Each row was made from one walk, in order. Every step used is in the known rows, and no mark comes twice. Write each row's walk.
Known rows:
derag > tinisal > vefa > noke > zileni: [-28 -42 -13  -6   4  38  -7   9  61 -31   9   8 -21 -42  24  55 -18  24
 -17 -28  12   6 -13 -16  20  21 -18  27  24  22 -25   8   9  10 -54  14
  -1 -32  54 -23  -7   6  12 -19 -31  19  37  16 -10 -34  20  -1 -24]
tinisal > vefa > noke: [-19 -37  -3 -11   3  13 -16  -7  35 -15  15  25 -26 -29  26  31 -22  23
 -30 -18  13   0  -5  -2  15  23 -23  -1  18   1  -7  -8  15  29 -29 -10
  -2 -17  29  -8   8   2  -1 -43 -18   8  21   7 -17 -17  13 -16 -13]
ditet > tipezo: [ -8 -28  11   0  17   4 -20  14   4 -24 -12   7 -18 -33  -2  -1  -4   9
 -25 -26  -2  -2 -15   6  15  14 -42  12  11  13 -21 -14  -1   8  -9  -4
   8  -1  13 -17  -9  22  17 -34  13  13  16  -1 -36  -9  -5   4   9]
bedo > pugus: [-13 -21  -5 -17   7  12 -25   9  16 -15   0  14 -17 -36  -2 -10   1  -2
  -3 -17  -4 -13 -31  11  10  20 -33   3  21 -11 -27 -18   0  14   6  -8
  -3 -23  12  -7  12  20  14 -25  -4  -6   7   5 -20 -23   0 -11  21]
vefa > tinisal > ronul: [ -5 -20  -8 -27   5  20 -20   4  28 -28 -12   5  -5 -22  20  10  -4  13
  -2  -4  -2  -6 -27  -5  15   4 -17  17  18   5 -35  -4  -3  32  -8   3
  -9  11  20   1  -4  33  28   0 -13   2  33  -5 -37  -8   0 -12 -15]
ronul > tinisal: [  4 -32 -13 -19  12  34 -40  21  22 -25 -21  16 -26  -1   2   2 -12  26
   2   4   3  -3 -31 -17  -1   8 -50  -7   7  11 -25 -12  -9  15  13   8
  10   6  14   1  -2  24  14 -11 -10   7  20  -9 -34   2  14 -17   3]
tipezo > ditet > zileni: [ -9 -13   3 -10  39  16 -36   5   4 -12   6  -1 -37 -41  -5 -11 -11  17
  -6 -29 -11  10 -30  -9   2  -4 -29  11  14   5  -6  11 -29   7  -6  -6
  28  -3  38 -18  26  28  23 -31 -18  -4  35  12 -33 -11  12  -3  17]
vefa > tinisal: [ -2 -16 -11 -23  23  23 -30  10  32 -26 -11  10  -7  -6  14   4 -19  19
  -7 -14   1   4 -12  -7  10  17 -22   8  21  -5 -26 -10  -5  23  -1  10
   3  12  33   5  -9  32  26 -15  -6   0  24   7 -38 -17   8 -22  -7]
ladogu > ronul > tinisal > vefa > noke > zileni: [-18 -55 -33 -33   2  51 -13   9  62 -26  -6  22 -56 -28  33  48 -29  42
   2  -3  27   2 -20   7 -13  -2 -54  13  17  27 -23   5  -1  27 -41  10
   4 -26  32  -9  10  20  23   3 -20  -4  37   5 -21 -18  19   5 -27]
pugus > bedo > ronul > tinisal > vefa > belotar: [-16 -19   3 -49  -1  49 -40  23  42  -4 -17  39 -46 -21  16  19 -24  46
   0   0   1 -13 -42  11 -23  36 -10 -34  -2 -10 -13 -10  -9  28 -31 -10
 -15  -5 -14 -12  14  -3  -9 -22 -24   9  52  -7 -23  -9  -3  -9 -20]
ronul > tinisal > vefa: [-14 -25 -10 -20   3  32 -37  20  24 -20 -15  22 -40 -21  10  12 -17  34
  -3  -4  13  -4 -26 -18 -11   5 -39  -6  17  12 -24 -15   3  29  -6  -4
  -2  -1  21  -4  -2   4   3  -6 -30  16  19 -10 -24  -1  11 -13  -3]
zileni > ditet > tova: [  2 -52   6 -22  44  32 -36  26  -5  -5   8  -2 -19 -13  -9  14  -8  18
 -16 -22 -10  11 -24 -17  31   7 -37  24  21  32 -27 -34 -22  12  -3  -2
  25 -17  25 -25  -8  30  27 -15 -20   1  23  10  -1  16  -2 -13   1]
belotar > vefa > noke > zileni: [ -4 -56 -25 -27  17  18 -21  23  61 -21  13  22 -21 -27  27  27 -22   7
 -20  -8  10  12   2  18   4  21 -42  14  14   6  -7  -4  -4   5 -42  -4
  16 -27  57 -15  15  18  30 -50 -10 -10  14  14 -12 -25  29   7  -6]
ladogu > ronul > tinisal > vefa: [-15 -35 -16 -25   8  47 -32  10  31 -24 -17  29 -41 -31  18  13 -24  40
   4  10  18 -11 -29   0 -18 -18 -52  -3  11  16 -31  -8   4  36  -1  -2
 -14  -5  15  -1   7  18  11   5 -28  -4  29 -13  -9   0   6  -3 -18]
pugus > bedo > ronul > tinisal > vefa > noke > zileni > ditet: [-22 -48 -20 -78  23  57 -37  24  43   9  -2  20 -67 -22  -4  64 -22  47
  -8 -22  20  21 -53  -1   4  42 -20  -6   2  37 -26   9   0  18 -64  -5
 -10 -36  20 -45   7  12  -9   8 -51  13  65  18 -27  -2   8 -11 -16]
pugus > bedo > ronul > tinisal > vefa > noke > zileni: [-15 -46 -16 -64   9  46 -16  21  55 -10  -2  25 -53 -31   9  51 -27  40
   3  -8  19   6 -49   1  -6  37 -25  -9  -8  17 -14  15   3  18 -58   2
 -14 -38  13 -38  13   2 -16  -4 -29   6  49   4 -41  -8  12   2 -21]
noke > zileni > ditet: [-11 -42 -17 -24  28  37 -34  36  17  -8  -1  -6 -36 -24  -5  35  -4   6
 -20 -38  -5  19 -23 -24  15  17 -47  25  20  35 -37  -5 -13  -1 -16  -6
  20 -26  44 -18   3  28  34 -10 -27   4  21  18  -4  -2  14 -10  14]
belotar > vefa > noke: [ -4 -47 -13 -18  16  13 -33   4  43 -20  10  36  -8 -17  22   9 -28  13
 -25   7   9   4  -2  22   7  24 -34  -6   7  -1  -2 -18   5  14 -21 -12
   4  -6  35  -9  13  18  18 -60  -8 -12  15  13 -14 -21  21  -4  -8]
tipezo > ditet > zileni > noke > vefa: [-23 -29 -15 -31  26  17 -36   8   7  -4   5  -9 -43 -55 -12   3 -22   6
 -22 -58  31  31 -27  -5  -5   1 -32   7  10   8 -13   7 -27   4 -37   3
  26 -36  45 -15  31  18  28 -37 -23  -6  49  27 -33  -9  18  15   8]
ditet > zileni > noke > vefa: [-24 -31 -19 -20   9  12 -28  18   9 -22  -5  -8 -35 -39   3   0 -22  -1
 -35 -61  41  18 -11  -9  -8   6 -38   9   0  -2 -21  -5 -14   7 -22   2
  20 -40  31 -18  17  16  22 -29 -14  -7  42  27 -28   0  18  24   6]
gaka > zileni > noke: [ -5 -48  -8 -13   0  30 -25   6  17 -26 -11   0 -35 -23  24   3 -12   5
 -18 -41  40   8 -30 -10   6  23 -42  15   4  -4 -57   0   5   2  -8  -9
  11 -28  21 -24  12  24  19  -8  -6   6  29  -4 -19  14  27   5  -9]
pugus > bedo > ronul > tinisal > vefa > noke > zileni > gaka: [ -3 -55 -24 -62   4  37 -15  11  52  -9  -8   8 -69 -36   5  57 -24  29
   7 -21  17  13 -51   9   4  48 -15 -16  12  12 -25   3  14  17 -58 -10
  -5 -42  11 -35  16  -1 -17  23 -46  23  48  -7 -26 -13   8  11 -17]
tova > ditet > zileni: [-27 -10  -9   4  29   7 -47  13  -1  -7 -21  -6 -34 -33 -14 -12 -14  18
 -15 -33  -7  12 -18 -17  12  -3 -38  13   0   9 -23   8 -16  23 -10  10
  15  15  39 -26   5  19  11 -24  -8  -6  25  24 -33  -6   6  -8  10]
zileni > noke > vefa: [-11 -42 -15 -26   9  18 -28  20  16 -21  -4   6 -18 -32   6  18 -20  -3
 -33 -44  33  15 -20  -4   4  18 -45  -1   5   4 -26 -18   3  12 -18   5
   6 -35  27   3  10  15  17 -31  -8  -4  26  13 -20  -1  19  11  -3]
gaka > zileni > noke > vefa > tinisal > ronul: [-14 -34 -23 -39 -12  36 -12   3  30 -30 -18  -9 -33 -39  37  14 -24   8
 -14 -48  55  20 -26   1 -12  11 -17  29   3  -6 -61   3   5  32 -44   6
  -7 -32  30  -9   8  30  28  -4 -19   7  55   3 -23   9  17  17 -35]
pugus > bedo > ronul > tinisal > vefa > noke: [ -9 -37  -4 -58  12  41 -30   4  42  -7  -2  44 -42 -17   5  34 -30  45
  -3   4  14  -5 -46  10  -2  40 -21 -29  -9   2 -13   2  12  31 -36  -5
 -26 -13  -2 -26  14  -1 -27 -11 -29   5  53  -2 -40   2   3  -9 -24]
tova > ditet: [-18 -23  -8   3  23  11 -49  15   5  -8 -19  10 -18 -24 -14   4 -14  21
 -10 -21 -14  12 -24 -14  20   7 -48   4   4  14 -32  -8   0  26  -5   6
   6  15  38  -5  -4  19   5 -30  -3  -4   6  13 -21  -2   6 -17   3]
pugus > bedo: [ -2 -25  -4 -27  32  20 -35  21  12 -11  -4  27 -10 -20   9  14 -17  25
  -8  -6 -18  -7 -25   1  10  41 -37  -8  -6  -6  -9  -4  -7  12  18 -13
 -11  -6  18 -15  18  15   0 -22   3  -5  30 -12 -20 -15   6  -6   0]
belotar > vefa > tinisal > ronul: [ -9 -31 -18 -32   7  18 -30  14  39 -25  -6  21  -4 -33  29  -1 -13  14
  -1  10   6  -8 -21  16   2  -1 -17  11  17   0 -26 -13  -5  28 -21 -12
 -14   7  35  -4   1  28  34 -22 -26  -7  30  -3 -21 -13   8   0 -21]
derag > tinisal: [-11 -28  -1   7  21  36 -34  18  22 -32 -13  12   9 -22   2   9 -13  10
  -9 -13 -10  -7 -29 -18  24  19 -30  15  17  13 -36 -12  -1   6   7  15
  -4   3  35  -7  -8  20  15 -17 -16   8  32  -6 -20 -18   8 -12  -7]

Write each row's walk:
[ -6 -39 -17 -27  -2  27 -29  -2  39 -20  -2  26 -39 -12  23  30 -25  39
 -12  -1  22   3 -19  -4   1  17 -34  -7  17  11 -13 -13   9  31 -25   0
  -1  -6  21  -3   1   8  -2 -21 -24  10  30   1 -33  -9  16 -24 -17] : ronul > tinisal > vefa > noke
[-15 -38 -12 -17 -20  35 -31  17  32 -19 -15  -2 -41 -30  42   9 -34   5
 -38 -55  42  22  -1  12 -21  32 -28   4   4 -26 -33 -15  -5  13 -36   0
  23 -34  23  -3  20   9  30 -48  -2   3  37  16   3  -3  28  20 -19] : gaka > zileni > noke > vefa > belotar
[-14 -26 -23 -48  -5  22 -22  12  29 -25 -12   1 -10 -33  19  24 -18   1
 -18 -33  41  17 -27  -2   8   8 -18  13  14   8 -39 -10   2  29 -33  10
  -6 -26  30   2  -3  29  29  -6 -16  -2  47  12 -35  -1  12   6 -23] : zileni > noke > vefa > tinisal > ronul
[  3 -51   6 -14  37  43 -29  18  -4 -10  -5 -12 -43 -18  14   5 -20  21
 -16 -29   9  18 -29 -18  15  12 -38  36  12  13 -48 -21 -18  14 -10  -4
  23 -23  29 -37   1  28  30 -11 -22   4  30  -1  14  30   5  -3 -10] : gaka > zileni > ditet > tova
[-12 -16 -21 -26  20  28 -27  17  35 -24 -14   3  -4 -22  14  12 -38  17
 -19 -30  16  14  -1  -6 -10  13 -25   9  10 -10 -13 -10  -2  32 -18  23
   2  -6  43  21   0  17  24 -35  -8   0  27  12 -33 -20   9  -8 -12] : noke > vefa > tinisal
[-11 -48 -16 -22   0  35 -24  14  18 -25 -14  -5 -34 -37  26   8 -30   2
 -30 -55  50  22 -16  -6 -14  19 -49  12  -7 -14 -44  -4   7  12 -26  -1
   7 -42  35 -11  17  12  17 -29  -7   0  31   5  -8  12  27  22 -11] : gaka > zileni > noke > vefa
[-10 -37  -7 -14  22  46 -38  11   3 -12 -14   0 -40 -18  13   8 -17  17
 -23 -35   7  17 -25 -18   4  25 -40  18   3   9 -48  -2  -2  18  -4 -14
  13 -10  31 -21  12  28  23 -13 -27   8  30   1   7  13  16 -13   3] : gaka > zileni > ditet
[-10 -34 -27 -33   4  36 -25   2  36 -30 -21 -10 -33 -27  36   7 -40  12
 -21 -55  59  27  -9  -5 -17  23 -26  19   4 -18 -47  -2   3  20 -35  19
   6 -36  43  -5   6  23  28 -15 -12   4  44  12 -30  -2  24  13 -28] : gaka > zileni > noke > vefa > tinisal
[ -7 -24 -20 -29  28  20 -43  14  45 -20  -5  24  -2 -20  22  -7 -26  17
  -9   1  11  -1   0   7  -4  10 -22   3  19  -6 -15 -16  -7  18 -18   1
   1   8  46   2   0  21  31 -36 -18  -6  19   8 -24 -26  14 -10 -14] : belotar > vefa > tinisal
[-13 -33 -27 -39  13  21 -34  12  35 -24 -10   2  -9 -19  11  16 -32   8
 -22 -45  41  25  -7  -1  -2  16 -26   5  15  -2 -28 -14  -3  21 -29  20
   6 -26  41   6  -5  24  27 -19  -9   3  39  23 -39 -16  17  -1 -15] : zileni > noke > vefa > tinisal
[-14 -23  -5  -7  -1  27 -35  27  34 -16  -9  18 -18 -26  23  13 -35   9
 -35 -29  -6   3   7   7 -14  21 -30   0   9 -18   2 -25  -9  26 -17   3
  16  -9  27  24  16   4  25 -66   4  -4  23  12   1 -23   9   0  -7] : noke > vefa > belotar
[-42 -12 -22  -9  -1   6 -56  19  15  -3 -25  -9 -43 -37  -2   0 -28  12
 -31 -65  26  34  -1   4 -11  11 -19   0   8   0 -19 -11 -24  25 -42  17
  35 -17  36 -11   9   9  24 -48  -5  -2  37  53 -23 -12  15  13  -7] : tova > ditet > zileni > noke > vefa > belotar
[-26 -22 -13 -28  12  18 -45  13  20  -4   4  -8 -48 -46   7   2 -24   9
 -25 -56  21  30  -8  10 -20  16 -15  -3  17  -4   2 -10 -36   9 -41   8
  46 -32  35  -5  32  15  39 -54 -17  -7  53  39 -21 -28  24   9   1] : tipezo > ditet > zileni > noke > vefa > belotar
[-14 -30   5  -6  24  29 -31   8  -6 -13 -21  -9 -47 -29   8  -1 -11  19
 -29 -51  12  17 -22  -3   6  27 -38  28   5  22 -53  -3  -5  11 -24 -13
  12 -10  17 -36  -2  32  25 -20 -12  25  27   4  -6  10   0  -3   5] : gaka > zileni > ditet > tipezo
[-25 -43 -23 -41  10  30 -27  18  33  -7  -7  -1 -70 -28   0  51 -10  39
 -18 -42  28  28 -14  -8   6  22 -32  23  30  60 -26  -7 -12  14 -69   4
  19 -25  26 -33 -19  22  16  -9 -30  39  39  27 -33  -9   9 -10  -6] : ronul > tinisal > vefa > noke > zileni > ditet > tipezo
[-28 -24 -12 -22  -9  17 -38  20  24 -19  -7  -1 -37 -29  17   1 -27   1
 -39 -59  36  16   6   4 -17  22 -17  -1  12 -13  -5 -15 -25  10 -31   2
  37 -32  23  -7  21  11  36 -47   2  -2  52  39 -19 -15  19  17  -3] : ditet > zileni > noke > vefa > belotar
[-30 -51 -25 -39  15  50 -23  12  40 -12 -11   6 -71 -34   5  52 -22  45
 -10 -32  31  22 -22  15  -7   4 -48  23  25  65 -34  -4  -2  22 -61   9
   5 -28  21 -32 -13  31  27   6 -26  17  47  24 -19 -14   3   2 -19] : ladogu > ronul > tinisal > vefa > noke > zileni > ditet > tipezo
[ -9 -64 -23 -50  24  45 -23  29  35  -6  10  -4 -67 -15   9  56 -17  44
  -5 -25  26  31 -21 -18  10   4 -36  28  32  57 -25 -20 -21  18 -59  10
  29 -41  33 -37 -11  20  20   0 -40  18  37  23  -9   6  13 -14 -20] : ronul > tinisal > vefa > noke > zileni > ditet > tova
[-22 -18   1  11  23  -2 -42  13  -3  -7 -29   0 -20 -41 -19  -1 -12  19
 -20 -31 -14  16 -22   3  21   6 -46  17   3  30 -33 -14   2  22 -24  10
   2  16  26 -17 -17  25   1 -34  12  11   1  14 -38  -2 -11   0   7] : tova > ditet > tipezo
[-33 -45 -10 -26  13  18 -17  11  29  -3   8  -5 -53 -47   8  53 -11  24
 -38 -54  19  31  -2   6  15  28 -26  29  29  48 -23  -8  -2  15 -73  -7
  19 -36  37 -34  -8  16  15 -26 -24  29  29  32 -16 -19   4  -1  -3] : tinisal > vefa > noke > zileni > ditet > tipezo
[  1 -67  -9 -35  34  33 -15  30  27 -12  19  -7 -36 -14   4  45 -15  18
 -17 -32   5  29 -11 -10  34  15 -38  41  29  42 -21 -20 -24   5 -39  12
  43 -42  39 -36  -5  33  36 -15 -14  -1  27  29  -5   2  12 -12  -6] : vefa > noke > zileni > ditet > tova
[-17 -64  -9 -37  28  31  -6  19  31  -5  28  -6 -51 -35  14  58 -16  27
 -21 -37  14  28  -9 -17  24  13 -29  37  35  46 -19 -21 -15  16 -61  -1
  31 -51  42 -38  -6  18  21 -19 -32   8  28  29   6   0   7  -6 -14] : tinisal > vefa > noke > zileni > ditet > tova
[-24 -15   5  -4 -13  20 -29  12  34 -13   2  26 -29 -33  30  15 -14  24
 -26 -23  -5  -6   0   0  -6  23 -11  -7  24 -11  -9 -21  -3  32 -18 -16
  11  -9  18  12   8  -2  14 -50 -14   9  20   7   2 -27   7 -11 -12] : tinisal > vefa > belotar
[ -1 -56  -5 -31  43  37 -23  43   9  -8   5 -16 -35 -23  -3  31  -5  16
  -8 -32  -6  26 -23 -24  25   2 -44  42  26  41 -30 -21 -28  -1 -25   3
  36 -39  40 -34  -4  30  37  -5 -19   1  19  17   3   7   7   0   6] : noke > zileni > ditet > tova
[-10 -26  -8 -25  26   9 -42   5   5  -7   8  -9 -40 -40  -6  -3  -1   6
  -9 -45  23  20 -38  -7   9   7 -25  11  17  14 -23  10 -28  -5 -17  -7
  33 -23  31 -27  22  29  26 -17 -21  -2  46  20 -43  -5  20   0  11] : tipezo > ditet > zileni > noke
[-25 -19 -23 -41  -3  18 -19   6  22 -27 -12 -15 -31 -44  14   7 -16   4
 -19 -50  48  17 -18  -2  -5  -6  -6  23  13   4 -33   6 -14  24 -44  12
   9 -26  29 -16   3  30  32  -2 -21   0  64  25 -46  -2  10  17 -16] : ditet > zileni > noke > vefa > tinisal > ronul
